Each row was made from one small tree. The marks that hang from a mark follow it in brackets, in the order of their numbers. Every link used is in the known rows. Write each row's tree.
Known rows:
K949(K424(K656)): [-236, 9, -76, 10, 54, -53, 287, 303, 288, -609, -9, 101, -431, -34, -179, 243, 6, -36, 235, 219, -375, -356, -156, -30, -356, 89, 169, 227, -48, 35, 186]
K587(K956): [-220, -424, 245, -144, 68, -158, 392, -149, 120, 206, -102, -119, -124, 23, -358, -73, -138, -208, -252, 1, -17, 196, -335, 16, -58, 205, -132, -115, 287, -382, 26]
K424(K656(K891)): [-278, 137, -234, 45, 77, 108, -75, 21, 181, -495, -10, -19, -59, -204, 56, 406, -97, -16, 350, 390, -161, -158, -106, 189, -214, -76, 19, 136, -76, 53, -177]
K823(K466 K886(K891(K656))): [-138, -253, 199, -31, -142, -320, 126, -370, 59, -157, 299, -200, 145, 41, -407, -299, -60, -88, -31, 142, -166, 126, -268, -117, 8, -131, -106, -49, -196, 74, 45]
K949(K424(K656(K587(K956) K891(K886)))): [-435, 228, -173, 374, 96, 236, -87, -53, 425, -468, 253, 478, 133, -365, 44, 354, 29, -167, 243, 175, -208, -360, -9, 390, -478, -38, -152, 63, -288, -56, 171]
K466(K359 K786(K94) K823(K886(K891(K656)))): [402, -69, 23, -285, 31, 11, -37, -50, -91, 393, -482, -200, -355, -172, 54, -378, 36, 108, -18, -87, 200, 136, 320, -367, 249, -4, -28, -73, 366, -199, -86]
K956(K587(K656(K891(K886(K359(K466) K823))))): [-51, 399, -41, 292, 151, -62, -305, 142, -29, -126, 582, -82, 576, 272, 433, 56, -272, 23, -61, -243, 89, 63, 197, -190, 34, -96, -196, -139, -370, -118, -4]
K886(K891): [-16, -244, -44, -231, 82, -121, 324, -23, -66, -304, -6, -107, -154, 54, -28, -64, 191, -129, 16, 151, -212, 108, -105, 222, -126, -40, 288, 124, 128, 31, -277]
K656(K587(K956)): [-389, -283, 124, 50, 95, 114, 457, -158, 104, 145, -72, 159, -64, -14, -90, 77, 67, -279, -208, -33, -97, 66, -283, 309, -186, -39, -168, -52, 156, -207, 148]
K956(K587(K656(K891(K886(K359))))): [-78, 91, 55, 288, 116, -55, -212, 5, -28, -366, 544, -202, 388, -129, 426, 133, -333, 16, -141, -129, -1, -6, 48, 74, -222, -82, -300, 37, -236, -155, -188]
K891(K656(K587) K886(K359(K466(K786)) K823)): [199, 63, -39, -94, -150, 7, 51, 90, -255, 296, 366, 133, 300, 173, 83, -126, -79, -84, -146, -307, 411, -81, 147, -115, 121, -113, -50, 36, -298, -46, 178]
K466(K359(K886(K891))): [251, -229, 358, 153, -164, -126, 220, 436, -182, 21, -245, -338, 40, -68, -137, -26, 94, 19, -78, 64, 282, 266, 197, -121, -20, 250, 183, 310, 96, 160, -378]
K656(K587 K891(K886(K359(K466(K786))))): [55, 93, 76, 68, -56, 66, -249, 12, -200, -66, 95, 114, 238, 145, 211, -23, 50, 1, 128, -255, 441, 17, 86, 5, -38, -26, -74, -36, -561, 276, -367]
K359(K466(K786(K94) K823(K886(K891)))): [242, 44, 123, -298, -139, -85, -31, -152, -146, 239, -434, -232, -418, 260, -40, -490, 48, 111, 246, -148, -52, 166, -33, -297, 421, 129, 122, -210, 137, 176, -72]
K359(K466(K786 K823) K886(K891(K656))): [451, 3, 282, -161, -270, 0, -54, 116, -5, 351, 65, -380, -231, 125, 203, -104, -273, -205, 123, -102, 480, -29, 273, -210, 445, 391, 25, 93, 236, 220, -152]
K587(K656(K891(K886)) K956): [-244, -121, 18, 296, 242, -43, -23, -263, 161, 8, 537, -28, 406, -471, -16, 284, -278, -229, -140, -36, 103, -25, -172, 91, -113, 226, -327, -93, 125, -471, 74]
K956(K587(K656(K891))): [-303, 35, -56, 138, 318, 29, 9, -186, 252, -341, 303, -108, 47, -42, 550, 298, -144, -94, 1, -4, -154, -160, 14, 185, -146, -28, -277, -65, 123, -80, -74]
K424(K656(K587) K949): [-397, 109, -228, -33, -197, 334, -74, 196, 219, -341, -5, 141, -81, -199, -22, 490, 65, 49, 315, -64, -529, -564, -368, 379, -409, -247, -125, 414, 84, 202, 136]
K359(K466): [-74, -229, 223, -98, -216, -328, 334, 63, -23, -18, -25, -209, -147, 209, -322, 93, 51, -151, -17, -123, 132, -21, -319, -165, 15, 245, -2, 43, -51, 136, -31]
K949(K424(K656(K587 K891))): [-481, 339, -392, 350, 220, 339, 47, 151, 330, -826, -7, 493, -270, -132, 330, 491, 281, -72, 490, 332, -363, -505, 92, 328, -484, -213, 163, 144, -278, 307, 54]
K359(K886): [-6, -380, 375, 202, -380, -232, 375, 146, -188, 5, -76, -401, -80, -77, -272, 127, -100, 9, -118, 129, 147, 75, -209, 51, 106, 447, 12, 320, 176, 81, -13]
K424(K656): [-189, -70, -26, -66, -77, -51, 219, 149, 108, -330, 36, -127, -191, -134, -203, 286, -168, -47, 117, 214, -223, -168, -299, 106, -223, 0, 13, 266, 46, -34, 95]
K891(K656(K587) K886(K823)): [-72, -212, -254, 141, -236, 6, 288, -176, -78, 88, 431, 195, 301, -313, 64, 304, 174, -114, -244, 135, -19, -247, -100, 505, -21, -153, -123, 416, 65, -144, 537]
K786(K94 K466(K359(K886(K891)) K823)): [569, 19, 332, 75, -332, -80, -180, 348, -50, 298, -779, -254, -558, -75, -9, 32, 235, 235, -70, -45, 65, 203, 220, -146, 216, 309, 159, 24, 401, 522, -170]
K891(K886): [36, -515, 166, -13, -315, -336, 253, -82, -109, -58, 154, -240, 109, -281, -359, 129, 40, 25, -222, 65, 48, -17, -397, 263, -13, 261, -128, 404, 34, -89, 119]
K956(K587(K656(K891(K886(K823))))): [-133, 90, -193, 260, 275, 5, -172, -167, 149, -127, 483, 19, 478, -101, 517, 262, -88, 92, -121, 90, -162, -66, 83, 330, 44, -49, -285, 127, 95, -219, 286]
K786(K94 K466(K359(K886(K891(K656))) K823)): [607, 23, 237, 81, -468, -118, -152, 199, 9, 333, -474, -295, -514, -268, 6, 136, 65, 53, -94, -113, 182, 13, 335, -167, 176, 261, 56, 9, 470, 385, -135]
K424(K656(K587(K956) K891(K886)) K949): [-450, 176, -205, 145, -182, 376, -514, -150, 407, -169, 182, 236, 442, -491, -91, 463, -152, -6, 303, -89, -291, -432, -252, 503, -358, -150, -413, 213, -74, -67, -7]
K656(K587(K956) K891(K886)): [-325, -210, 1, 264, -5, 117, -9, -372, 114, 42, 164, 186, 357, -332, 0, 236, 76, -185, -93, 54, 69, 38, -168, 522, -168, 8, -277, 36, -66, -165, -22]
K424(K656 K949): [-217, -39, -106, -244, -234, 76, -138, 224, 257, -301, -46, -123, -127, -163, -291, 354, -148, 138, 282, -21, -435, -435, -411, 93, -266, -32, -99, 355, 165, 52, 0]
K886(K359 K823(K466(K786(K94))) K891(K656)): [375, 162, -145, -561, 277, -66, -14, -264, -131, 117, -11, 67, -338, 417, -56, -547, 34, 51, -136, -101, -23, 70, 253, -373, 100, -220, 397, -522, 63, 11, -191]

Write each row's tree:
[102, 47, -312, -207, 201, -31, 258, 178, -247, -202, 223, 38, 68, 240, 132, -254, -22, -172, -106, 146, -112, 202, 271, -97, -63, -411, 471, -42, -34, -236, -215] -> K886(K359 K823 K891(K656))
[134, -22, 208, -260, -80, -268, 55, 23, -275, -25, 195, -288, 124, 348, -188, -666, -331, -144, 153, -283, 232, 281, 128, -590, 106, -134, 135, -254, -340, -63, -425] -> K823(K886(K359(K466(K786)) K891(K656)))
[-82, 236, -170, 280, 324, 46, -227, 95, -67, -198, 490, 0, 496, 56, 529, 64, -227, 126, -185, 2, -93, 108, 186, 58, -35, -230, -169, 1, -181, -283, 56] -> K956(K587(K656(K891(K886(K359 K823)))))
[94, -41, 230, 39, -293, -206, -96, 179, -241, 88, -681, -195, -516, 151, -265, -269, -57, 355, -70, -20, -383, 355, -309, -332, 192, -5, -41, -234, 36, 175, 141] -> K786(K94 K466(K823(K886(K359))))
[-270, 551, -497, 443, 215, 351, -194, 439, 22, -704, 163, 588, 187, -39, 343, 256, 160, 155, 275, 338, -324, -270, 250, 215, -385, -422, 254, 207, -624, 126, 188] -> K949(K424(K656(K587 K891(K886(K359 K823)))))
[541, 113, 279, -182, -339, -12, -16, 62, -160, 335, -376, -364, -529, 204, 73, -223, -12, 31, 167, -177, 260, -8, 160, -221, 465, 492, 249, -69, 343, 375, -248] -> K359(K466(K786(K94) K823) K886(K891))
[-264, 112, 80, 173, -145, 155, 119, -170, 121, 298, 184, 46, 177, 58, 86, -199, -140, -446, 91, -133, -48, 128, -28, 16, 137, -236, -260, -187, -24, -120, 190] -> K359(K466(K823(K886(K891(K656(K587(K956)))))))
[-231, -126, -116, -89, 78, 141, 405, -365, 141, 2, 351, 184, 56, -144, 101, -26, 32, -553, -89, -68, -83, -45, 56, 375, -273, -283, 24, -128, 235, -227, -109] -> K886(K891(K656(K587(K956))))
[-168, 55, -223, -14, -318, 76, -584, 23, 268, -397, 158, -76, 283, -484, -203, 488, -161, 227, 389, 63, -264, -456, -306, 289, -233, 31, -213, 447, -105, 88, -161] -> K424(K656(K891(K886)) K949)
[369, 275, -108, -505, 172, -68, 109, 86, -344, 100, -276, 19, -334, 614, 3, -614, 122, 55, 96, -278, 32, 205, 305, -454, 189, -108, 646, -464, -10, 60, -409] -> K886(K359(K466(K786(K94))) K823 K891)
[-73, 194, -304, 365, 357, 49, -103, 225, -237, -235, 469, 98, 472, -145, 269, 178, -99, 75, -95, 137, -15, 76, 101, -93, -27, -154, 102, 68, -223, -295, 98] -> K587(K656(K891(K886(K359 K823))))
[451, 120, 123, -221, -224, -133, 136, -15, -252, 317, -241, -204, -220, 350, -57, -364, 126, 70, 146, -158, 202, 90, 280, -231, 424, 386, 484, -203, 292, 273, -196] -> K359(K466(K786(K94)) K886(K823 K891))
[350, -119, 37, -481, 494, -9, -89, -19, 175, 355, -151, 102, -73, 308, 1, -320, 155, 52, -231, 33, 300, 195, 319, -362, 120, -134, 58, -171, 89, 17, -2] -> K886(K823(K466(K359 K786)) K891(K656))
[301, -163, 262, -324, -12, -250, -54, -365, 6, 275, -262, -205, -213, -15, -403, -520, 54, 130, -82, -188, 230, 129, 116, -511, 78, 36, -106, -323, 47, 47, -143] -> K823(K466(K359 K786(K94)) K886(K891(K656)))
[-236, -7, -201, 315, 425, 61, -37, -163, 151, 160, 458, 165, 515, -305, 113, 222, -195, -111, -170, 101, -14, 92, -22, 93, 58, 86, -192, -120, 171, -579, 331] -> K587(K656(K891(K886(K823))) K956)
[438, -8, 28, -494, 444, -31, -65, -77, 22, 360, -590, 106, -384, 377, -104, -434, 438, 267, -192, -50, 64, 201, 248, -360, 152, -26, 295, -333, 200, 152, -82] -> K886(K823(K466(K359 K786(K94))) K891)
[274, -217, 23, -430, 60, 40, 126, -139, -40, 317, -567, -134, -812, 4, 73, -65, 109, 142, -79, 1, -11, -65, -113, -12, 276, 283, 25, -32, 546, -48, 107] -> K466(K786(K94) K823)
[242, 37, 118, 354, -204, 327, 102, 412, -71, 212, -94, -96, -42, -257, 432, 271, 138, -159, -76, 74, 291, -51, 431, 162, 25, -50, -50, 437, 195, 214, -28] -> K466(K359(K886(K891(K656(K587)))) K823)
[-243, -37, 32, 314, 65, 144, -65, -100, -113, -83, 139, 160, 397, -151, 20, 16, -69, -156, -155, -40, 115, 199, -68, 262, -242, -166, -154, -80, -341, -210, -222] -> K656(K587(K956) K891(K886(K359)))
[309, -114, 182, -264, -47, -226, -33, 266, -287, 293, 23, -93, 203, 410, -193, -342, -155, 168, -180, -219, 343, 271, -42, -384, 268, 147, 58, -20, -294, -112, 36] -> K891(K886(K359(K466(K786)) K823))
[296, -168, 345, -138, -122, -152, 51, -199, -118, 461, -395, -190, -373, 284, -321, -234, 60, 325, -186, 68, 138, 62, -109, -255, 440, 493, 73, -180, 316, 232, 282] -> K359(K886(K823(K466(K786(K94)))))
[-140, -476, 478, -190, 92, -272, 22, -263, 19, 191, -263, -223, -117, 295, -473, -412, -90, 268, -75, 93, -21, 299, -469, -266, 234, 218, -315, -88, -127, 100, 239] -> K823(K466(K786) K886)
[-584, 282, -273, 69, 82, 504, -365, -71, 462, -218, -53, 300, 110, -230, 70, 425, -107, -74, 403, -24, -396, -393, -180, 331, -390, -277, -255, -3, 54, -27, -114] -> K424(K656(K587(K956) K891) K949)
[-199, 627, -311, 387, -113, 267, -327, 332, -132, -342, 298, 316, 503, 39, 231, 308, -32, 34, 299, 96, -5, -97, 103, 101, -146, -375, 78, 126, -685, 234, 32] -> K424(K656(K587 K891(K886(K359(K466) K823))))
[263, 142, 24, -415, 50, -146, 152, 122, -331, 271, -383, -30, -387, 551, -157, -428, 38, 134, -43, -308, 169, 141, 78, -563, 268, 79, 371, -414, 9, -40, -93] -> K886(K359(K466(K786(K94))) K823)
[-53, -176, -240, 110, 43, -103, -92, -116, -60, -71, 35, 94, 289, -133, 3, 181, 163, 162, -26, 354, 19, 106, -67, 296, 151, 55, 23, 229, -51, -106, 97] -> K656(K891(K886(K823)))
[482, -260, 246, -300, 63, -244, -160, -126, 7, 596, -415, -7, -141, 71, -424, -217, 263, 417, -423, -131, 346, 110, -59, -330, 240, 293, -130, -64, 110, 22, 321] -> K891(K886(K823(K466(K359 K786(K94)))))
[60, 40, 65, 295, 54, 251, 274, 190, -26, 465, 20, 143, 364, -81, 136, -29, 44, -285, -254, 7, 297, 235, 502, 34, -16, -101, 50, 13, 238, -233, 55] -> K466(K359(K886(K823 K891(K656(K587(K956))))))
[-168, 192, -98, -51, 361, 213, 122, -137, 55, 130, 285, 380, 206, 411, 59, -323, 22, -304, -266, -28, -148, 257, 127, -65, -147, -590, 135, -472, -164, -130, 67] -> K886(K359 K823(K466) K891(K656(K587(K956))))
[25, -187, 188, 25, -338, -246, -44, -83, -3, 169, -674, -155, -559, -39, -275, -90, 89, 313, -27, 95, -414, 182, -401, -74, 275, 157, -141, -119, 304, 232, 370] -> K786(K94 K466(K823(K886)))
[-448, 343, -399, 367, 270, 352, -138, 21, 398, -317, 174, 655, 240, -185, 163, 288, 137, -44, 226, 332, -324, -257, 128, 366, -312, -191, -6, 37, -231, -150, 430] -> K949(K424(K656(K587(K956) K891(K886(K823)))))
[330, 229, -119, -179, -50, -152, -285, -74, -291, 179, -153, 6, 20, 251, -53, -257, 13, 229, 64, -225, 357, 95, 193, -349, 275, 135, 218, -329, -226, 10, -265] -> K656(K891(K886(K359(K466(K786(K94))) K823)))
[-219, -175, -150, 307, -140, 59, 3, -227, -54, -290, 169, 150, 249, -352, 171, 390, 288, -4, 49, 181, 32, -172, -160, 645, -150, -28, -143, 352, -187, 177, -21] -> K656(K587 K891(K886))
